Every row comes from one small tree of marks. The marks that hang from a mark follow it in brackets, in the order of their numbers. Every link used is in the known rows. Which tree was each row made from?
Known rows
Q278{Q894{Q67 Q972{Q194{Q27} Q326{Q625}}}}: 370; -185; -179; 77; -143; 92; 127; -164; -210; 32; 44; 155; -58; -128; 130; 120; 193; 276; -60; 29; 270; 344; -48; -171; -26; 69; -121; -73; -42; -46; -444; -246
Q625{Q119 Q194{Q27} Q326 Q973{Q67{Q968}}}: 91; -206; -56; -176; 161; -141; -82; 124; -379; 286; -224; 501; -147; -279; -333; 403; -48; -177; -226; 125; 81; -279; -18; 440; 0; 1; 104; 26; 80; -103; 183; 130
Q894{Q67 Q972}: 83; 163; 47; 273; -10; 164; 41; -38; 104; -226; -236; -130; 54; 93; 83; -160; 34; 236; 66; -134; 139; -76; -209; 121; 48; 236; -26; 82; -25; 67; -222; -233
Q972{Q326{Q625{Q119 Q194{Q27} Q973}}}: -8; -420; -218; -48; 302; -101; 108; -153; -104; 162; 394; 444; -304; -160; -236; 304; 76; -111; 105; 178; 15; 219; 48; 111; -124; -166; 40; -16; 6; -52; 151; 74
Q278{Q894{Q972{Q326}}}: 203; 137; -189; 113; -36; 225; 46; -75; -261; 4; 13; -187; 70; -78; 227; -35; 159; 273; 67; 79; 388; 105; -58; -68; 155; 256; -168; 29; -20; 106; -269; -27
Q278{Q894{Q972}}: 125; 324; -126; 232; -82; 305; 77; 32; -280; -38; -79; -307; 134; -77; 290; -137; 76; 176; 53; 107; 382; -3; -42; -107; 149; 343; -129; 33; 21; 147; -267; -58
Q968{Q319{Q454}}: -211; 330; -84; 305; -55; 314; -99; 197; 231; -317; -143; -160; -115; 366; -60; -163; -53; -160; 293; -69; 207; 65; 54; -103; 192; 181; -168; -250; -12; 214; -69; 144
Q972{Q326}: 124; 13; -224; 35; 149; -21; 39; -30; -36; -159; 35; -69; -58; 140; 72; -40; 65; 197; 225; -31; 136; 173; -34; 43; 211; -11; -265; 35; -21; 67; 5; 120
Q67{Q968}: -73; 497; 54; 127; 26; 59; -41; 145; -189; -294; -220; -540; 81; -82; 175; -397; -42; -39; 17; 24; -16; -36; 77; -111; 38; 281; -140; -21; 152; 173; 110; -2
Q972{Q194{Q27} Q326{Q625{Q119 Q973}}}: 126; -523; -272; -139; 243; -122; 25; -221; -182; 134; 406; 397; -256; -100; -245; 375; 193; -97; 168; 92; 12; 620; 21; 45; -214; -136; 61; -159; 15; -147; -29; 23
Q326{Q625{Q194 Q973{Q67{Q968}}}}: -31; -149; 104; -3; -22; -199; -59; 34; 41; 37; 228; -107; -14; -131; 104; -11; -74; -42; -50; -28; -240; -129; -88; -49; -211; -75; 50; 156; 191; -95; 211; 40
Q319{Q454{Q67} Q968}: -104; 517; 125; 417; 39; -102; -177; 235; 130; -175; -242; -108; 61; -38; -66; -377; -63; 54; 313; -197; 72; 84; 452; -171; -197; -48; 122; 5; -1; -133; -247; 202
Q973{Q67{Q968{Q319{Q454}}}}: 25; 333; 107; 15; -316; 104; -177; 210; 167; -287; -240; -439; 80; 342; 144; -271; -97; 59; 14; -259; 19; -170; -6; -83; 62; 89; -101; -79; 47; 18; -22; 0
Q454{Q67}: 164; 331; -70; 203; 158; -133; 24; 185; 0; -228; -352; -50; -27; 134; 25; -218; -42; 212; 147; -96; 156; -68; 65; 150; 155; -149; -302; 65; -152; -71; -85; 104
Q973{Q625{Q119}}: -394; 137; -48; -94; 112; 37; 150; 38; 57; 83; -21; -137; 138; -105; 52; -57; -101; -151; 115; 153; -17; -38; 55; -73; 97; -25; 151; 194; -98; 102; 312; 14
Q454{Q67 Q319{Q968}}: -126; 415; 27; 170; 283; -78; -178; 196; 194; -193; -504; 83; 94; 343; -212; -306; 100; 170; 78; 44; 140; -97; 236; 4; 93; -203; -98; -210; -232; -50; -86; 376
Q972{Q194 Q326}: 227; -145; -66; -64; 141; -112; -72; -24; -72; -48; 95; -96; 94; 161; 51; 83; 255; 147; 245; -65; -16; 450; -47; -75; 114; 126; -239; -112; 57; 54; -132; 193
Q973{Q67{Q968{Q319{Q454}}} Q625{Q119 Q194 Q326}}: -324; -9; 243; -330; -191; -128; -153; 140; 238; 284; -271; 0; 200; -128; -86; 101; -102; -258; -281; 29; -264; -414; 22; -49; 101; -40; 208; 46; -61; 91; 293; 91
Q119{Q67{Q968{Q319}}}: 62; 405; 68; 131; -160; 255; 3; 9; -111; -339; -217; -182; 23; 303; 118; -387; -274; 0; -81; -25; -26; -142; 53; 149; 319; 135; -211; -137; 112; 130; 30; -145
Q968{Q67 Q319}: 121; 274; 85; 159; 140; 225; 198; 140; 94; -392; -39; -106; -37; 606; -176; -56; -75; -144; -9; -219; 71; -63; -211; 129; 140; -16; -462; -125; -40; 39; -250; 106
Q326{Q625{Q119{Q67{Q968{Q319{Q454}}}} Q194{Q27}}}: -144; 31; 54; 187; -29; 183; 187; -30; -93; 46; 223; 344; -272; -23; -100; -5; -209; -414; -138; 263; -177; -41; 320; -44; -65; 7; 148; -272; 86; 133; 76; -190
Q973{Q67{Q968{Q319}} Q625{Q119 Q194 Q326}}: -247; -32; 221; -434; -117; -145; -53; 119; 188; 288; -269; 45; 213; -143; -59; 126; -76; -272; -386; 106; -287; -449; -85; 10; 151; -66; 78; 41; -44; 95; 324; 56
Q326{Q625{Q119}}: -182; 81; -119; 170; 216; 110; 254; -102; 142; 42; 405; -11; -144; -142; 119; -38; -83; -152; 129; 265; -131; 56; 171; -41; -205; -62; 70; 102; 61; 147; 127; -93
Q894{Q67 Q972{Q326{Q625}}}: 117; -198; -50; 136; 31; 11; 55; -293; 247; -104; 110; 48; -97; -46; 30; -13; 121; 293; 34; -112; 2; 95; -202; 79; -124; -26; 24; 112; -62; 1; -197; -299
Q972{Q194{Q27} Q326{Q625{Q119 Q973{Q67}}}}: 246; -591; -234; -238; 100; -171; 13; -213; -127; 155; 394; 381; -203; 26; -178; 405; 167; 5; 120; -27; -5; 522; -26; 85; -227; -236; 60; -102; -7; -247; -50; 13
Q278{Q894{Q972{Q326{Q625{Q194 Q973}}}}}: 131; -130; -118; 93; 23; 101; -7; -135; -216; 171; 219; -12; 0; -265; 125; 120; 171; 163; 40; 126; 264; 109; -111; -80; -11; 187; -22; 68; 40; 28; -164; 17

Which tree is each row?
-36; -76; -164; -296; -250; -210; 23; 44; 140; 48; -298; -102; 211; 43; 220; 55; -201; 195; -127; -133; -90; -300; -207; 58; 327; -339; -81; 365; -116; -93; 194; 53 -> Q973{Q67 Q625{Q326}}
-119; 70; 294; -312; -313; -258; -55; 213; -2; 33; -274; -375; 347; 8; 246; -174; -100; -17; -237; -141; -280; -358; -104; -237; 157; -40; 29; 149; 13; -51; 316; 39 -> Q973{Q67{Q968} Q625{Q194}}
-112; -239; 17; -90; 70; -2; 67; 17; -3; 134; 250; 331; -248; -77; -209; 195; -68; -350; -154; 154; -87; -75; 4; 65; -256; -88; 146; -142; 82; -80; 204; -47 -> Q326{Q625{Q119 Q194{Q27} Q973{Q67{Q968{Q319}}}}}
-41; -234; -84; -357; -122; -193; 175; 106; -104; 315; -256; 417; 80; -49; -41; 328; -151; -132; -293; 93; -72; -351; -61; 118; 277; -272; 52; 129; -144; -66; 232; 31 -> Q973{Q67 Q625{Q119 Q194{Q27} Q326}}
-79; -81; 231; 128; -65; 51; -187; -170; 325; -126; -15; -53; -109; -127; -149; -88; 177; -2; -102; -102; -125; 28; -101; -104; -220; 215; 131; -180; 6; 123; -167; -242 -> Q894{Q67{Q968{Q319{Q454}}} Q972{Q326{Q625{Q194}}}}
139; -61; -95; -80; -167; 174; -130; -167; -46; 44; 135; -206; 8; -131; 117; 8; 126; 189; -94; -7; 260; 62; -178; -69; -94; 116; -24; -5; 12; -43; -183; -110 -> Q278{Q894{Q972{Q326{Q625{Q973{Q67{Q968{Q319}}}}}}}}
-173; -101; 71; -460; -168; -116; 35; 134; -20; 230; -370; 262; 57; -90; -165; 192; -111; -346; -484; 128; -162; -382; -73; 33; 204; -135; 48; -102; -92; 24; 284; -12 -> Q973{Q67{Q968{Q319}} Q625{Q119 Q194{Q27} Q326}}
-206; 145; 121; -343; -364; -65; -81; 127; 213; -143; -305; -443; 248; 187; 165; -242; -155; -36; -200; -188; -134; -242; -190; -181; 179; -114; -29; 56; -68; -49; 259; -48 -> Q973{Q67{Q968{Q319}} Q625}
159; -25; -99; 112; -28; 129; 89; -110; -211; 141; 198; -48; 29; -217; 227; 52; 181; 143; -35; 186; 192; 77; -39; -178; 47; 212; -109; -2; 25; 127; -219; -41 -> Q278{Q894{Q972{Q326{Q625{Q194}}}}}
8; -166; -157; 51; -34; -84; 17; -74; 156; -74; 285; -107; -90; 17; 139; 3; -147; 143; 139; -104; -58; 0; -140; 57; -178; -258; 21; 278; 85; -177; 128; -11 -> Q326{Q625{Q973{Q67}}}
63; -440; -64; -131; 211; -188; 13; -159; 142; 221; 446; 274; -146; -89; -81; 281; 68; 60; 132; 42; -101; 68; -15; 125; -178; -208; 79; 157; 13; -96; 156; 93 -> Q972{Q326{Q625{Q119 Q194 Q973{Q67}}}}
3; 282; 305; 105; 124; 126; 110; 87; -258; 130; -3; 98; 91; -23; 32; -125; -147; -184; -77; 227; -172; -261; 267; 170; 127; 296; 60; -67; 140; 216; 140; -21 -> Q625{Q119{Q67{Q968}} Q194}
-45; 463; 243; 417; 46; 46; 5; 177; -6; -262; 30; -268; 137; 127; -88; -288; -114; -50; 245; -335; -48; 84; 315; -183; -297; 41; 87; 80; 121; -120; -346; 167 -> Q319{Q454 Q968{Q67}}
189; -390; -28; -164; -94; -61; -183; -261; -186; -5; 136; -84; -5; -50; -80; 140; 257; 68; -40; -149; -42; 340; -283; 64; -208; 120; 178; -175; 52; -167; -183; -154 -> Q894{Q972{Q194{Q27} Q326{Q625{Q973{Q67{Q968}}}}}}
105; -490; -188; -147; 167; -158; 91; -147; -38; 182; 377; 435; -261; -56; -155; 338; 51; -8; 56; 55; -3; 122; -12; 148; -118; -264; 49; 32; -19; -160; 128; 43 -> Q972{Q326{Q625{Q119 Q194{Q27} Q973{Q67}}}}
-70; 510; 76; 342; -39; -70; -244; 236; -5; -296; -373; -403; -22; -32; 12; -363; -57; 131; 256; -221; 107; -1; 309; -69; -38; 39; 6; 43; -67; -18; -73; 115 -> Q319{Q454{Q67{Q968}}}
235; -247; -57; -98; -44; 100; -71; -210; -116; 300; 346; -57; 110; -185; 136; 227; 231; 232; 79; 42; 204; 255; -89; -19; -190; 122; 118; 88; 7; -87; -270; -44 -> Q278{Q894{Q972{Q194 Q326{Q625{Q119 Q973{Q67}}}}}}
-160; -89; 196; -300; -127; -144; 115; 153; 127; 272; -45; 7; 270; 90; 135; 99; -92; -74; -72; -7; -177; -329; -41; -49; 135; -139; 141; 208; -100; -41; 289; 68 -> Q973{Q67 Q625{Q119 Q194}}
-13; -159; 19; -302; -211; -307; 22; 142; 79; 189; -291; 66; 258; 12; 177; 152; -143; 73; -216; -59; -194; -405; -199; -5; 363; -248; -102; 271; -63; -40; 226; 140 -> Q973{Q67 Q625{Q194 Q326}}
311; -119; -65; 83; -100; 71; 50; -175; -42; 77; 123; -9; 64; -179; 211; 63; 217; 337; 1; 14; 172; 290; -51; -193; -75; 132; -101; 45; -7; 10; -410; -192 -> Q278{Q894{Q67 Q972{Q194 Q326{Q625}}}}
-111; 360; -43; 307; -5; 158; -139; 233; 285; -306; -309; -59; -137; 380; -143; -179; -48; -61; 255; -150; 225; 26; 101; -4; 175; -5; -209; -220; -147; 75; -144; 167 -> Q968{Q319{Q454{Q67}}}
-166; -4; 50; 161; 239; 15; 259; 1; 81; 180; 398; 151; -94; -173; 73; 59; -19; -281; 29; 341; -247; -63; 180; -90; -163; 50; 50; 11; 114; 199; 154; 5 -> Q326{Q625{Q119 Q194}}
-133; 371; 109; 186; 255; 119; -19; 135; 64; -261; -189; -104; 170; 487; -175; -225; 49; 43; 46; -20; 26; -71; 98; -60; 34; -23; -95; -161; -56; 33; -132; 353 -> Q454{Q319{Q968{Q67}}}
51; -14; 270; 60; -100; 80; -348; -124; 228; -176; -189; -228; 77; 48; -176; -92; 309; 94; 31; -255; -22; 289; -157; -83; -136; 407; 89; -272; 7; 90; -323; -159 -> Q894{Q67{Q968{Q319{Q454}}} Q972{Q194 Q326}}
-299; 17; -3; 178; 72; 196; -88; -178; 165; 8; 367; 21; -211; -125; -113; -70; -247; -176; 149; 93; -113; 56; 184; 137; -277; -67; 322; 76; 107; 1; 182; -124 -> Q326{Q625{Q119{Q67{Q968{Q319{Q454}}}} Q973}}
-84; -160; -4; 84; 127; 22; 129; -104; -271; 126; 288; 386; -253; -243; -147; 94; -206; -267; -104; 232; -139; -25; 164; 176; -165; -75; 220; -23; 149; -51; 217; -152 -> Q326{Q625{Q119{Q67{Q968}} Q194{Q27} Q973}}
-150; 1; 192; -379; -231; -153; 93; 191; -182; 155; -225; -32; 176; -55; 37; -1; -117; -230; -308; 16; -154; -296; 30; -117; 76; -79; 183; 3; -61; -81; 321; -78 -> Q973{Q67{Q968} Q625{Q119 Q194{Q27}}}
177; -441; -148; -181; 118; -100; -21; -286; -293; 101; 348; 339; -214; -138; -204; 239; 76; -69; 28; 60; -91; 538; 84; 116; -201; -126; 120; -164; 78; -169; -3; -105 -> Q972{Q194{Q27} Q326{Q625{Q119{Q67{Q968}} Q973}}}
171; -51; -43; 131; 41; 62; -13; -174; 134; -160; -118; 2; -14; 77; -6; -39; 143; 357; 100; -183; 152; 59; -228; 154; 47; 117; -51; 69; -84; 17; -231; -193 -> Q894{Q67 Q972{Q326}}
